Known rows, with every way that one mark hangs from another
[z384 z694]: [-0.16  2.23  0.19  0.00 -1.17 -0.27  0.20  0.25 -0.26  0.16  0.43 -0.41
 -0.52 -1.27  0.33 -0.03 -0.29 -0.02  0.83  0.47  0.11  0.02  0.05 -0.17
 -0.45  0.24]
[z696 z717 [z747 [z694 z384 [z809 z975]] [z736 z846]]]: [-0.80 -2.36 -0.58 -0.35 -3.95  0.24 -1.71  0.59 -1.76  0.21  3.65  0.44
  1.70 -0.95 -0.48  0.93  1.60  0.14  1.11 -0.65  0.57  0.89 -0.26 -0.35
 -1.76  5.94]
[z717 [z696 [z747 [z694 z384] [z736 z846 z849]]]]: [-0.70 -0.08 -0.96 -0.18 -2.55 -0.76 -0.94  0.24 -0.21  0.20  2.85 -0.16
  1.51 -1.79 -0.26 -1.83  0.68 -0.82  0.35 -3.69 -0.66  0.66  0.12  0.99
  0.28  4.03]
[z696 z717 [z747 [z694 [z809 z975]] [z736 z846]]]: [-0.56 -2.31 -0.02 -0.69 -3.41 -0.06 -1.90  0.58 -1.38  0.55  3.52  1.12
  1.25 -0.24 -0.58  1.87  1.40  0.16  1.21 -0.33  0.95  0.67 -0.22 -0.16
 -1.99  5.70]
[z696 z717 [z747 z694 [z736 z846 z849]]]: [-0.31 -1.85  0.27 -0.83 -3.36 -0.17 -2.42  0.27  0.18  1.14  3.77  0.59
  1.27 -0.72 -0.76  0.96  1.48 -0.55  1.26 -1.41  0.65  0.02  0.25  0.19
 -0.79  6.31]
[z975 [z809 [z694 [z747 z696]]]]: [-0.64 -2.62 -0.79 -1.09 -1.51  0.61  1.53  0.10  0.29 -1.41  0.46  0.98
  1.06  1.42 -0.06 -1.07 -0.44 -1.80  0.56  0.21 -0.14  0.95 -0.30 -0.65
 -1.17 -1.03]
[z747 z694]: [ 0.11 -1.23 -0.12 -0.20  0.97 -0.42 -1.22  0.00  0.04  0.19  0.50  0.48
 -1.25 -0.48  0.00 -0.08 -0.10  0.23  0.14  0.09 -0.56  0.29 -0.23 -0.12
 -0.15  0.34]
[z717 [z696 [z747 [z736 z846]]]]: [-0.65  1.41 -0.30 -0.44 -2.44 -0.80 -0.32  0.33 -0.05  0.39  2.10  0.38
  2.14 -0.05 -0.53 -1.02  0.18 -0.26 -0.22 -2.93  0.23  0.55  0.14  1.04
 -0.10  2.89]
[z736 [z747 [z694 z384 [z809 z975]] z696] z846 z849]: [-0.79 -2.59  0.64 -0.13 -1.27 -0.16  1.18 -0.64 -1.08  0.97  2.07 -1.64
  1.58 -1.52  0.45  0.59  1.37 -2.08  3.50 -0.65 -0.63  1.13  0.05  0.25
 -0.87  4.64]
[z809 z694 z975]: [-0.88 -2.57 -1.09 -0.27 -0.69  0.12  0.69  0.55 -0.57 -0.29  0.11  0.39
 -0.18 -0.31 -0.06 -0.37  0.49 -1.77  0.20  0.62  1.74  0.62  0.05 -1.38
 -1.40  0.37]
[z694 [z747 z696] z809]: [ 0.06 -0.28 -0.23  0.70 -0.81  0.53  0.70 -0.12 -0.68 -1.84  0.79  0.63
  1.55  1.39  0.33  0.12  0.41 -0.02  0.27 -0.93 -1.53  0.84 -0.48  1.47
 -1.05 -0.27]
[z288 [z736 [z747 z694 z696] z846 z849]]: [-0.67 -2.67  2.17 -0.73 -0.55 -0.93 -0.75 -0.78  0.96  1.74  1.79 -1.46
  1.80  0.21  0.09  0.65  0.47 -1.34  0.49 -0.84 -1.84  0.79 -0.01  1.90
 -0.46  3.87]
[z849 [z736 [z747 [z694 z384 [z809 z975]] z696] z846]]: [-1.17 -0.72  0.27 -0.10  0.03 -0.21 -1.15 -0.56 -1.63  0.89  2.04  0.72
  1.71 -0.21  0.14  0.94 -0.18 -0.67 -0.88 -0.67 -2.55  1.30 -0.53  0.01
 -0.49  3.57]
[z809 z975]: [-0.15 -1.47 -0.57 -0.14 -0.10  0.02  0.32  0.34 -1.21 -0.11 -0.18  0.01
 -0.20 -0.02 -0.01  0.30 -0.11 -0.17  0.74  0.92  0.96  0.32 -0.24 -1.00
 -0.90  0.09]
[z288 [z736 z747 z846 z849]]: [-0.62 -1.07  1.77 -0.47 -1.96 -0.60  0.55 -0.46  0.91  1.94  0.59 -1.69
  3.24 -0.38  0.19  0.76  0.96 -1.52  0.22 -0.73 -0.87  0.21  0.45  2.13
 -0.82  3.92]
[z384 [z694 z747]]: [ 0.08  2.38 -0.52  0.34 -2.04  0.01  0.47  0.44 -0.36 -0.59  0.15  0.06
  0.92 -0.56  0.37 -0.70 -0.02 -0.03  0.95  0.06 -0.23  0.42 -0.02  0.34
 -1.52  0.37]
[z975 [z809 [z694 [z747 z736]]]]: [-0.68 -1.84 -1.36 -1.14 -2.06  0.13  0.84  0.34  0.29 -1.13  0.66  1.84
  1.28  0.79  0.17 -0.90 -0.42 -1.94 -0.63  0.51 -0.36  0.88 -0.13 -0.62
 -1.96 -0.60]
[z747 [z694 z809] z696]: [-0.11 -1.89  0.57  0.06  1.21 -0.19 -0.88 -0.36 -0.50 -0.81  1.65  0.49
 -1.46  0.34  0.25  0.72 -0.07  0.21  0.35 -0.38 -1.84  0.72 -0.69  0.56
  0.09  0.02]
[z747 z694 [z696 z717] [z736 z846 z849]]: [-0.70 -3.10  0.92 -1.29 -0.55 -0.58 -2.70 -0.58  0.30 -0.14  3.86  0.24
 -1.11  0.16 -0.03  1.01  0.51 -1.41  1.09 -1.57 -0.93  0.56 -0.02  1.23
 -0.07  3.89]
[z809 [z694 z384] z975]: [-1.18 -2.50 -1.71  0.14 -1.29  0.43  0.88  0.50 -1.00 -0.72  0.20 -0.40
  0.27 -1.02  0.07 -1.41  0.69 -1.75  0.24  0.28  1.26  0.84  0.03 -1.47
 -1.07  0.59]
[z384 [z694 [z747 [z696 z717]] z809]]: [-0.01  0.50 -0.01  0.56 -3.04  0.81  0.15  0.42 -1.03 -1.78  1.97  0.03
  1.16  0.07  0.26  0.72  0.69 -0.13  1.74 -0.50 -0.54  0.75 -0.43  1.35
 -1.35  1.23]
[z849 [z736 [z747 z694 [z696 z717]] z846]]: [-0.69 -1.07  1.16 -0.69 -0.13 -0.06 -2.74 -0.51 -0.12  1.56  2.78  1.05
  1.60  0.69 -0.62  1.45 -0.09 -0.63 -0.80 -1.00 -1.68  0.79 -0.28  0.34
  0.27  4.57]
[z288 [z736 [z747 [z694 [z809 z975]] z696] z846]]: [-0.89 -3.01  1.82 -0.65 -0.48 -0.88 -0.20 -0.41 -0.60  1.20  1.61 -0.98
  1.79  0.84  0.23  1.40  0.33 -0.60  0.36  0.34 -1.55  1.46 -0.48  1.47
 -1.70  3.25]

Rows
[ 0.32 -2.63  0.91  0.10  0.32 -0.43 -0.51 -0.43  0.45  1.41  2.14 -0.56
  0.76 -0.63 -0.16  0.25  0.31 -1.48  2.07 -0.04 -0.81  0.59 -0.20 -0.89
  0.26  2.62] -> [z736 [z747 z694 z696] z849]
[ 0.22 -1.84 -0.24  0.20 -1.41  0.92 -0.73  0.16 -0.26 -1.49  1.55  0.25
  1.51  1.91 -0.51 -0.13  0.53 -0.13  0.89 -0.83 -0.06  0.73 -0.38  0.70
 -0.62  0.98] -> [z694 [z747 [z696 z717]]]
[-0.64 -1.89  1.32 -0.61 -0.04 -0.66  0.71 -0.48 -0.97  1.43  1.63 -0.57
  1.11  0.07  0.16  1.37  0.64 -1.13  2.81  0.38 -0.06  1.37 -0.19 -0.07
 -1.43  3.51] -> [z736 [z747 [z694 [z809 z975]] z696] z846]
[-0.06 -4.00  1.55  0.11 -1.99  0.26 -0.98 -0.09  0.62  0.79  2.40 -1.37
  2.81  0.57 -0.45  1.18  0.70 -1.21  0.11 -0.36 -0.97  0.43 -0.31  1.20
  0.05  3.25] -> [z288 [z736 [z747 [z696 z717]] z849]]
[-0.24 -3.13  0.07 -0.07  1.14 -0.16 -0.58 -0.11 -1.48 -0.93  1.41  0.46
 -1.61  0.30  0.25  0.99 -0.19  0.05  0.94  0.38 -1.02  0.97 -0.89 -0.24
 -0.66  0.15] -> [z747 [z694 [z809 z975]] z696]
[-0.43 -1.62  1.65 -0.38 -0.67 -0.54  0.77 -0.85  0.11  1.48  2.09 -0.97
  1.30 -0.87  0.36  1.37  1.29 -1.98  3.09 -1.04 -0.97  0.72  0.24  1.10
 -0.48  4.30] -> [z736 [z747 [z694 z809] z696] z846 z849]
[-0.79 -0.06 -0.94  0.11 -3.07 -0.55 -0.44  0.25 -0.62 -0.27  2.94  0.11
  1.80 -2.00  0.02 -1.12  1.14 -0.79  0.45 -3.85 -1.15  0.69  0.02  1.78
  0.02  4.01] -> [z717 [z696 [z747 [z694 z384 z809] [z736 z846 z849]]]]
[-0.74 -1.73  2.30 -0.59 -1.35 -0.60  0.24 -0.75  0.96  1.59  1.39 -1.83
  2.86  0.62  0.09  0.71  0.55 -1.55  0.33 -0.92 -1.21  0.54  0.22  2.06
 -0.36  3.69] -> [z288 [z736 [z747 z696] z846 z849]]
[-0.04  1.74 -0.03  0.25 -1.43  0.00  0.17  0.09 -0.34 -0.96  0.91 -0.09
  0.50  0.33  0.27 -0.73 -0.45 -0.04  1.02 -0.16 -0.75  0.73 -0.26  0.27
 -1.10  0.06] -> [z384 [z694 [z747 z696]]]
[-0.46 -0.54  1.77 -0.58 -1.04 -0.39  1.26 -0.86  0.60  1.85  1.48 -1.64
  2.24 -0.17  0.01  0.55  0.84 -2.18  2.87 -0.92  0.11  0.41  0.57  0.42
 -0.09  3.98] -> [z736 [z747 z696] z846 z849]
[-1.04 -2.86 -1.90  0.37 -1.44  0.72  0.81  0.36 -1.06 -1.79  0.66 -0.14
  1.30  0.66 -0.02 -2.19  0.54 -1.76  0.35 -0.28  0.53  1.55 -0.29 -1.07
 -1.70  0.35] -> [z809 [z694 z384 [z747 z696]] z975]
[-0.79 -2.31 -0.93 -1.27 -1.47  0.12  0.62  0.09  0.33 -1.47  1.34  1.66
  0.93  1.66  0.10 -0.93 -0.84 -1.94 -0.57  0.37 -0.71  1.15 -0.38 -0.63
 -1.52 -0.93] -> [z975 [z809 [z694 [z747 z696 z736]]]]
[-0.14 -1.71 -0.91  1.05 -2.68  1.56  0.14  0.15 -1.29 -2.56  1.94 -0.31
  2.42  0.69  0.06 -0.40  1.30 -0.11  0.78 -1.43 -1.15  1.05 -0.54  1.56
 -0.62  1.31] -> [z694 z384 [z747 [z696 z717]] z809]
[-1.35 -2.44 -0.94 -0.71 -1.75 -0.31  0.40 -0.05 -0.28 -0.98  1.61  0.75
  1.06  0.94  0.29 -0.76  0.68 -3.05  0.45 -1.01  0.44  1.30  0.25  0.08
 -2.49  2.13] -> [z809 [z694 [z747 z696 [z736 z846 z849]]] z975]
[-0.53 -1.28 -1.53  0.82 -1.62  0.28  0.10  0.11 -2.16 -2.48  1.80  0.55
  1.73  0.86  0.62 -0.71  0.04 -0.40 -0.64 -0.30 -1.88  1.66 -0.82  0.32
 -1.97  0.16] -> [z694 z384 [z747 z696 z736] [z809 z975]]
[-0.88 -4.23 -1.54 -0.90 -3.59  1.08  0.38  0.26 -0.01 -2.14  2.61  0.64
  1.73  0.38 -0.01 -1.14  0.38 -2.78  0.53 -0.65 -0.51  1.00 -0.26 -0.22
 -0.96  1.07] -> [z975 [z809 [z694 z384 [z747 [z696 z717] [z736 z849]]]]]
[-0.95 -0.59 -1.29 -0.07 -2.62 -0.64 -0.41  0.57 -1.70 -0.36  2.65  0.31
  1.52 -1.25 -0.13 -1.02  0.65 -0.22  0.41 -2.58 -0.39  1.24 -0.34  0.73
 -0.85  3.40] -> [z717 [z696 [z747 [z694 z384 [z809 z975]] [z736 z846]]]]
[-0.68  0.87  0.64 -0.49  0.35 -0.65 -1.85 -0.48 -0.01  2.16  1.10  1.33
  1.65 -0.22 -0.16  0.91 -0.26 -0.54 -1.44 -0.67 -1.93  0.52  0.00  0.10
 -0.28  3.64] -> [z849 [z736 [z747 z694] z846]]
[-0.33  0.12  1.18 -0.44 -1.74 -0.36  1.60 -0.53  0.61  2.24  0.63 -1.38
  2.59 -1.17  0.14  0.64  1.33 -2.15  2.70 -0.80  0.68  0.07  0.86  0.64
 -0.56  4.31] -> [z736 z747 z846 z849]
[-0.22 -0.23 -0.90  1.16 -1.53  0.93  0.86 -0.15 -1.15 -2.31  0.91 -0.30
  2.06  0.72  0.45 -1.10  0.67 -0.02  0.17 -1.31 -1.89  1.11 -0.50  1.27
 -0.71  0.00] -> [z694 z384 [z747 z696] z809]
[-0.35 -4.40 -0.10 -0.37 -0.23 -0.16 -2.66  0.24 -1.61 -1.29  3.73  1.36
 -1.37  0.64 -0.02  1.89  0.01 -0.26  0.17  0.41 -1.07  1.24 -1.02 -0.15
 -1.02  1.63] -> [z747 [z694 [z809 z975]] [z696 z717] z736]
[-1.12 -1.14  0.33 -0.45 -0.47 -0.67 -1.12 -0.92 -0.45 -0.84  3.14 -0.27
 -0.71 -1.01  0.91  0.08  0.51 -1.31  0.27 -1.89 -2.83  0.90 -0.12  1.81
 -0.19  2.73] -> [z747 [z694 z384 z809] z696 [z736 z846 z849]]
[-0.11  1.85  0.01  0.62 -1.97  0.21  0.78  0.11 -0.90 -1.49  1.10  0.12
  0.82  0.02  0.64  0.09  0.08 -0.04  1.12 -0.36 -1.33  0.79 -0.36  1.17
 -1.42  0.14] -> [z384 [z694 [z747 z696] z809]]
[ 0.00 -2.06  1.06  0.29 -1.58 -0.31 -0.05 -0.07  0.72  1.43  0.80 -1.17
  2.88 -0.36  0.01  0.59  0.55 -1.07 -0.59 -0.01 -1.18  0.18 -0.01  1.01
 -0.49  2.44] -> [z288 [z736 z747 z849]]
[-1.21 -2.63 -2.03  0.19 -1.60  0.16 -0.18  0.37 -0.99 -1.83  1.63  0.61
  1.25  0.87  0.13 -2.15  0.10 -1.95 -0.93 -0.21 -0.09  1.84 -0.40 -1.19
 -2.09  0.42] -> [z809 [z694 z384 [z747 z696 z736]] z975]
